In the rows, zero is written as 128.
Known rows, with every way that one mark hangs from another
J530(J579(J15 J160(J857(J105 J506)))): [127 142  87 153 102 126 102  48  96 138 165  55 106 135 175 102 148 163
 138 115 109 138 118 102 150 152 116 106 158 135 138 156  96  42 106  94
  71  86 127 137 121  56]
J579(J15(J4) J160(J857(J506))): [126 147 120 131 100 126 111  84 100 119 135  84  95 134 145 128 161 122
 148  91 111 154 110 101 130  93  89 111 137 159 117 180 150  69 129 132
 131  89 129 154 107  64]
J857(J105 J754): [126 117 152 136 118 138 137 116 109 118 135 157 134 136 155 119 111 126
 128 152 135 148 108 129 161 118 163 146 134 116 100  81  93 110 100 147
 106 148 134 120 123 121]
J506(J857(J105 J754(J579(J15)))): [118 113 128 168 136 147 118 148 100 119 142  98 118 113 172 106 124 105
 152 171 126 147 109 109 162  98 142 136 132  95  89 113 108  55 100 148
   9 148 128  95 108  90]
J4(J15(J579)): [138 139 166 123 158 145 131  75 122 147  88 131 142  99 135 128  95 102
 122 141 132 130 126 130 115 156 129 146 128 115  92 127 132  95 159 147
 161 184 114 111 136 144]
J885(J286(J933(J406 J944))): [149 104 131 160 134 112 135 160 149 120 134 204 129 136  67 153 133 158
 105 108  98 107 154 144 117 138 119 132 129  95 102 143 133 236 121 101
 150 159 120  94 143 144]
J933(J286): [137 101 152 136 134 133 130 115 134 132 113 184 122 134 132 131 111 145
 116 133 134 139 132 145 135 121 124 141 126  97 124  84 138 127 145 152
 135 120 117 124 117 141]
J857(J160(J579(J530(J4))) J506): [139 134  77 111 104 107 111 131 185 127 144  67 138 167 154 118 168 121
 130 140 148 145 133 128 171 153 136 144 115 131 123 143 180 139 130 126
 138  69 146 151 125 116]
J506(J857(J105 J160(J579))): [113 115  87 132 133 144 123 138 166 124 154  83 100 126 156 125 153 107
 156 163 107 133 125 122 165 166 144 111 123 124  45  81 126  89  98 144
  86 128 136 130 116 131]
J160(J857): [144 126 139 122 128 136 137 128 132 122 107 157 129 114 145 135 126 126
 145 125 135 125 121 138 128 114 115 116 133 125 146  85 118  94 132 142
 138 132 117 117 130 128]
J506(J857(J105 J160 J754(J579))): [120 128 117 154 138 158 140 143 147 118  77  88 125 134 153 115 157  93
 152 177 123 145 102 109 163 103 141 125 125  98  82  63 140  89  95 163
  97 148 138 119  98 107]
J286(J933(J406(J4(J15 J530 J944)))): [ 95 138 134 116 150 140 155 125 104 124 119 139 156 104  73 147  92 137
 109  90 102 124 156 128  79 162 106 131 123 149 152 168 101 220 150 117
 202 159 132 112 167 162]
J857(J105 J160 J506 J754): [132 129 124 124 112 146 141  77 129 117  70 113 139 156 168 107 143 128
 128 158 127 166 107 112 174 113 144 150 139 116  88  74 117 144 100 172
 164 111 147 147 108  89]
J754(J579(J15 J160 J530) J857(J506)): [145 126  88 151 129 104  89 152 133 135 140  54 140 124 165 117 156 114
 149 140 147 141  96  99 140  96  90 120 123 123 134 128 214  98 129  93
  35 113 134 131 114  57]
J944(J4(J530) J933): [132 132 150  65 122 131 139 176 113 121 118 203 121  95 147 127 116 136
 123 131 145 109 155 135  97  79 152 132 130 168 169 140  87 170 136 142
 115 111 131 143 137 182]
J857(J105): [121 103 134 136 131 128 129 120 130 124 157 172 124 121 147 131  98 131
 125 139 145 142 113 138 151 137 148 149 126 128 100  82  92 111 116 138
 112 129 132 108 124 132]
J530(J4): [133 131 132 132 124 109 134 149 138 123 141 148 142 138 132 141 107 125
 120 120 160 140 141 142 129 120 146 153 124 113 162 111 127 115 157 138
 126 112 131 116 126 154]
J105(J857(J160 J506 J754)): [170 122 118 119 110 144 141 108 122 123   7 112 159 146 139 119 133 111
 144 156 131 139  99 102 168  74 123 137 132  99 102  57 129 147 139 184
 172 133 133 169 103  97]
J885(J286(J933(J406))): [153 103 143 138 134 119 137 140 130 117 114 197 143 130 101 143 118 145
 124 101 103 103 146 129 112 120 110 135 124  99  88 146 127 202 133 112
 133 152 127  94 141 138]
J933(J406): [141 124 146 128 132 123 129 139 135 120 153 164 170 121 119 143  91 134
 127 125 132 111 145 146 133 104 139 131 121 137 127  95 110 168 138 134
 112 132 128  85 131 133]
J105(J857): [162 102 129 129 126 126 130 149 127 130  94 171 146 108 128 141  89 119
 144 137 147 118 106 127 143  92 128 132 122 111 115  69 108 118 156 150
 124 155 120 133 122 137]
J406(J4(J944)): [105 103 137 140 139 126 143 149 121 127 122 163 127 126 104 139  97  97
 115 120 159 125 107 143 107 114 125 151 108 151 129 112 120 143 151 143
 155 138 134 134 128 140]
J530(J4 J579(J160(J857))): [138 177 107 146 104 110 119 103 132 137 150  74 127 158 133 130 154 151
 134  98 134 114 138 122 114 148 135  96 141 124 197 142 134  46 144  86
 111 109 124 139 126 127]
J530(J4(J15(J579(J160(J857))) J944)): [112 181 120 145 129 129 139  77 132 143 106  47 116 141 107 123 149 111
 124  91 119 114 100  97  85 208  99 110 133 122 143 189 141  33 145  90
 202 166 114 141 136 141]
J579(J160(J857(J754)) J530(J4(J15))): [120 169 126 106 117 119 127 135 117 124 146  29 131 142 136 124 156 114
 144 122 120 134 124 117 127 148 120  95 130 101 191 146 175  79 114 113
 120 126 122 156 130 111]
J160(J579(J15(J4(J944)) J530)): [ 87 104 129 150 120 108 102 150 115 120 208 131 100 123 122 134 133 101
 133 108 140 134 124 131 121 141 156 139 110 171  93 216 162  95 117  93
 116 102 137 138 130  95]
J530(J4(J15 J944) J579(J160)): [ 94 170 124 164 128 113 136  78 106 146 123  72 139 146  96 137 113 144
  96  97 131 120 153 111  81 204 147 123 130 117 213 169 147  82 162  71
 155 119 128 139 121 137]
J944(J933(J286)): [148 109 137 109 138 132 133 144 141 127  86 194 119 126 142 126 125 143
 110 134 144 125 143 141 118  87 118 136 131 111 123  78 114 148 148 157
 124 101 120 156 120 146]
J944(J4(J15 J530(J579)) J933(J406)): [126 170 158  65 140 141 135 129  90 137 113 152 156  92 117 128 103 164
 117 129 109  86 219 137  87 110 162 106 153 170 221 165  71 197 139 110
 131 112 130 111 154 175]
J15(J4(J530 J944) J579(J160(J857))): [113 178 139 140 106 140 132  83 118 129 133 109 117 143  98 130 168 131
 137  73 116 127  76  94  70 158 125  94 117 187  94 227 132  55 125  96
 210 162 121 153 133 151]
J579(J15 J160(J857(J105 J506 J754))): [128 134 108 136  94 137 116  70  89 118 147  54 103 143 181  96 157 140
 148 131 100 148  89  93 167 119 108 115 151 117 102 141 105  52  83 133
  74 111 130 149 116  50]
J506(J857(J105 J160)): [109 114 108 133 147 141 135 158 148 120 142 105 119 116 151 134 126 114
 147 156 116 146 118 124 148 147 145 119 121 114  82  54 126 123 106 166
 110 122 134 129 109 132]
J4(J15 J530 J944): [ 89 134 159 119 139 147 155 103  99 132  78 151 146 102 103 139  89 148
 113 122 125 138 142 125  76 182 144 133 119 136 183 150 119 171 152 126
 197 134 120 117 140 170]
J15(J579(J160 J530)): [139 137 128 133 130 110  96 119 147 142 196 102 149 115 138 124 125 107
 125 131 149 116  78 130 126 151 144 120 102 131  61 157 171  79 133 101
  60 159 124 148 127 128]
J579(J15(J4) J160 J530): [102 122 135 135 123 102  93 152 103 117 226 104 105 111 130 145 126 109
 136  98 136 144 113 126 121 100 148 121 106 151 107 190 189  91 126 116
  67  91 136 155 114  79]
J857(J754): [145 124 167 132 122 134 138 119 107 120  94 163 152 128 148 128 111 116
 126 151 144 133 124 135 138  94 157 143 124 111 124  90 121 126 134 155
 108 149 128 130 120 128]
J506(J857(J105)): [119 111 118 139 142 133 127 157 131 121 180 139 136 112 155 133 100 122
 145 160 130 150 112 131 151 147 145 122 121 117  87  65  96 111 110 143
  70 137 127 107 111 151]
J160(J579): [141 106 133 130 119 128 120 111 144 131 138 154 119 122 147 131 127 117
 134 139 141 118 131 138 145 133 140 134 120 135  88 118 127  99 143 125
  94 141 127 117 132 137]
J530(J4 J579(J160)): [133 160 115 152 108 101 116 104 126 140 163  93 141 155 123 137 131 150
 113 106 148 120 144 124 116 152 161 123 127 118 178 142 142  73 159  86
  82 106 133 137 120 135]
J506(J857(J160(J579))): [130 121 105 124 138 143 125 147 161 126 120  81 117 119 147 134 148  99
 155 159 113 119 138 127 139 143 138 105 113 121  72  89 163 106 130 150
  93 127 128 135 116 136]
J885(J286(J933(J406 J944(J4)))): [151 103 142 137 131 109 134 180 132 121 155 229 101 133  72 148 136 148
 107 111  96  92 167 146 118 126 119 131 136 114 125 169 130 230 102  95
 150 164 126  96 138 153]

Rows
[142 112 131 161 151 126 117 169 123 128  83 128 120 105 156 131 130  98
 152 138 151 129 127 119 122  73 107 138 136 114 146  92 169  89 146 124
  79 144 123  93 131  94]	J754(J579(J15) J857)
[105 130 154 133 166 145 140  96 116 149  83 125 128 111  99 130  92  82
 113 129 142 126 108 131  96 158 113 154 117 147  96 149 129 107 160 143
 199 188 122 130 140 150]	J406(J4(J15(J579) J944))
[113 108 121 135 126 101  95 150 110 124 222  92 123  96 153 132 108 119
 131 120 138 122 112 130 125 124 146 124 105 121 121 164 174  92 127 111
  21 101 127 148 124  84]	J579(J15 J160 J530)
[152 139 118 145 102 152 137  75 133 123  57 121 126 159 177  92 168 129
 147 158 133 162  83 108 183  95  94 138 155 118 119  86  94  75  95 140
 137 139 132 107 114  84]	J160(J857(J105 J506 J754(J579)))
[144 109 148  86 133 130 134 167 126 128 110 216  92 122 144 124 125 138
 111 138 138 108 153 145 122  80 112 137 142 132 145  98 111 141 130 155
 122 110 127 158 116 158]	J944(J4 J933(J286))
[111 111 133 139 138 122 140 158 128 124 153 152 156 127  85 141  93 107
 119 113 137 105 130 148 114 104 123 140 110 164 130 117 102 172 138 130
 151 138 138 106 138 137]	J933(J406(J4(J944)))
[146 124  93 115  90 131 110  97 142 124 165  85 132 161 188  94 174 130
 158 168 121 151  94 122 205 148 122 115 143 141  87 121 104  92  67 117
 101 118 135 141 135  93]	J160(J579(J530) J857(J105 J506 J754))
[122 116 156 118 149 133 131 147 125 136 149 175 105 132  75 142 116 159
  99 139  90 116 195 162 139 140 116 126 150 112 185 117 138 203 108 129
 175 138 114  94 128 154]	J933(J286 J406 J944(J4(J15)))
[123 116 107 125 123 138 136  91 152 124  94 126 128 140 161 118 130 132
 124 147 130 162 109 118 164 134 129 152 135 127  97  71 120 146 115 159
 172  99 145 135 107  99]	J857(J105 J160 J506)
[150  96 133 125 142 120 137 160 131 121 121 170 125 132  88 143 119 117
 128  96 111 102 136 140 117  97  92 140 120 118  74 148 125 210 137 133
 130 158 132 111 149 135]	J885(J286(J933(J406(J4))))
[106 132 152 138 161 129 124 103 125 145 134 130 159 102 114 127  94 103
 109 140 144 125 107 130  99 199 139 143 112 129 111 159 152 118 140 105
 173 170 119 126 137 144]	J4(J15(J579(J530)) J944)
[146  96 119 150 143 113 135 175 145 122 138 178 110 139  52 153 139 136
 112 107 105 108 147 154 121 109 105 133 122 113  96 149 132 240 122 120
 146 163 127 104 147 141]	J885(J286(J933(J406(J4) J944)))
[149 136 122 123 101 145 139  79 115 119  97 126 137 155 174 103 147 146
 145 154 124 156  99 116 177 119 112 130 152 123 117  80  78 103  89 151
 148 127 131 130 119  97]	J160(J857(J105 J506 J754))
[108 109 102 140 127 151 117 136 118 115 153  38  86 125 180 106 157  99
 161 167  91 133 131 108 171 137 159 116 133 106  41 122 125  76  85 159
  45 122 134 138 120  83]	J506(J857(J105 J160(J579(J15)) J754))
[126 110 154 116 118 131 133 156 127 133 150 211  94 134  97 137 132 179
 101 137 118 138 162 158 124 139 154 128 136 126 184 139 128 190 112 133
 145 119 114 125 126 186]	J933(J286 J944(J4(J530)))
[126 156 146  89 144 130 110 116 120 148 177  77  98  97 141 118 143  93
 145 130 113 101 105 122 118 167  99  93 133 146 131 176 173  52 106  99
 119 172 115 148 133 125]	J944(J4(J15(J579(J160(J857) J530))))
[136 120 125  80 133 138 133 176 138 125 125 150 141 132  99 125 129 156
 122 117 123 114 160 151 112  59 117 119 124 154 134 123  84 218 140 162
 130  95 129 139 157 171]	J944(J933(J286 J406(J4(J530))))
[104 154 130 112 147 120 153 143 128 125  73 143 132 119 113 137 108 118
  99 114 151 121 159 126  79 144 127 149 128 127 191 130 109 141 164 127
 197 109 130 143 134 163]	J530(J4(J15 J944(J933)))
[131 117  92 123 109 138 124  73 169 128 110 100 104 151 169 108 159 128
 134 150 123 153 115 116 180 156 129 144 134 135  55 103 125 123 109 142
 153 100 145 138 118  99]	J857(J105 J160(J579) J506)
[135 110 147 132 127 119 124 171 141 128 185 205 114 145  78 141 128 163
 100 135 109 110 172 168 148 119 131 125 143 124 166 112 124 195 102 124
 138 130 120  96 122 153]	J933(J286 J406 J944(J4))
[114 152 132 137 104 142 116 113 111 119 120  84  80 119 126 127 176 124
 158  80 113 141 108  99 102  80 110  99 126 160 147 220 162  50 129 113
 115 113 124 123 125  92]	J754(J579(J15(J4(J530)) J160(J857)))
[121 131 138  64 152 151 139 148 126 131  89 124 132 113  93 128 110 153
 118 120 102 120 182 146 101  85 103 116 133 140 153 132  93 220 147 169
 160 109 122 131 158 170]	J944(J933(J286 J406(J4(J15 J530))))
[120 108 150 110 161 143 134 127 127 137 114 122 127 128  91 138  94 129
 121 124 106 133 167 154 136 108  94 131 134 116 138  99 134 178 144 167
 159 129 122 106 138 137]	J933(J286 J406(J4(J15)))
[139 112 134 157 134 121 125 141 158 129 160 179 138 149  76 145 124 174
 101 129 113 127 159 164 144 129 132 124 133 104 141  89 124 197 120 130
 145 124 114  96 127 145]	J933(J286 J406 J944)
[113 135 105 119 127  90 130 202 153 117 158 151 152 128 125 129 123 124
 108 119 180 115 129 139  98 130 149 145 109 142 174 136 119 150 139 102
 137  79 139 157 133 159]	J579(J530(J4(J944(J933))))
[163 117 101 117 120 135 134 121 148 131  31 122 146 130 134 130 122 116
 141 142 136 136 106 109 156  93 111 138 128 113 108  61 130 145 153 174
 175 114 132 157 105 108]	J105(J857(J160 J506))
[136 141 135 143 114 112 123 169 146 123 128 121 159 154 142 120 136 105
 128 149 174 145 111 132 152  89 152 152 118  98 164 132 161 104 131 121
  86 124 136 112 119 121]	J857(J754(J579(J530(J4))))
[140 124 107 124 112 137 131  92 135 125 126 142 128 139 169 113 134 147
 143 142 128 159 103 124 170 137 101 131 148 136 121  83  84 101 105 140
 159 111 130 119 123 106]	J160(J857(J105 J506))
[ 96 143 154 116 156 154 146  97 106 147  86 111 140 106  96 125  96 108
 116 121 131 130 114 124  81 170 132 142 114 159 111 183 116 144 160 139
 202 176 120 130 154 176]	J406(J4(J15(J579) J530 J944))
[109 126 127  98 132 132 152 172 122 122  95 163 131 109 106 130 117 122
 116 115 158 113 128 135  76  95 136 136 110 178 146 145  77 186 154 146
 155 109 135 164 148 176]	J406(J4(J530 J944(J933)))
[126 152  97 118 107  96 112 163 152 123 205  73 128 142 136 132 158 125
 144 104 143 125 105 129 129 146 120  98 117 122 173 141 166  72 122  96
  94  97 127 149 129 123]	J579(J160(J857) J530(J4))
[119 143 118 126 124 106 147 167 144 116 107 166 139 137 120 133 124 125
 103 110 169 114 139 129  89 123 138 152 121 137 170 125  95 136 155 120
 163  94 137 148 128 163]	J530(J4(J944(J933)))
[137 154 136 150 106 131 115  79  73 130 131  65 118 131 153 112 150 139
 145 117 107 107 131 110 119 110 147  90 147 115 161 155 129  27 122 108
  48 124 118 149 126  63]	J530(J579(J15 J160(J857(J754))))
[102 133 139 125 166 125 123 136 129 144 166  94 172 110  83 129  92  91
 120 127 131 104 116 148 110 158 123 138 109 158 103 163 133 154 132 114
 167 170 128 108 153 136]	J933(J406(J4(J15(J579(J530)) J944)))
[107 146 119 112 133 102 115 142 133 133 184  61 131 124 123 142 112 119
 120 117 137 139 134 128 121 169 134 124 112 106 174 152 188 112 145 100
 105 107 129 140 125 131]	J579(J160 J530(J4(J15)))
[111 131 175  74 137 146 143 129  89 133 112 169 118  91 129 138  90 131
 124 135 118 133 167 133 104 138 144 133 134 141 194 151 122 160 139 142
 153 138 122 112 139 177]	J944(J4(J15 J530))
[121  96 130 150 142 118 148 161 125 121 117 181 126 140  66 144 117 120
 114  86 112  95 127 129  92 129  94 142 114 130  89 164 126 210 133 113
 177 157 135 114 145 140]	J885(J286(J933(J406(J4(J944)))))
[146  96 134 160 137 116 138 141 142 123 104 219 101 131  89 151 141 150
 103 119 117 124 137 138 110 149 121 139 124  83 104 135 152 200 129 111
 151 156 117 121 131 149]	J885(J286(J933(J944)))
[157 141 108 141 140 138 134 132 169 132   4 106 146 146 152 126 170 107
 145 153 146 147 114 106 140  83  86 135 136 120 135  47 189 149 148 146
 171 128 139 119 110  93]	J754(J579 J857(J160 J506))
[148 171 107 120  90 134 122  51 113 141 111  81 158 145 145 117 157 185
 138 112 113 133 126 106 116 151 128  86 139 151 179 155 114 109 138  96
 112  93 122 141 128 124]	J4(J530(J579(J160(J857(J506)))))
[142 141  86 128 109 119  95  74 153 141 200  61 135 140 171  96 163 136
 143 135 129 144  49 109 167 179 102 107 130 143  56 148 126  58  88  94
 102 135 127 151 126  99]	J15(J579(J160(J857(J105 J506)) J530))
[117 132 142 136 117 118 109 154  85 133 210 154 133 112  93 132 112 181
 108 123 107  99 208 155 112 123 194 117 149 161 219 206  90 191 112  88
  75 106 122  80 150 139]	J933(J406 J944(J4(J530(J579(J15)))))
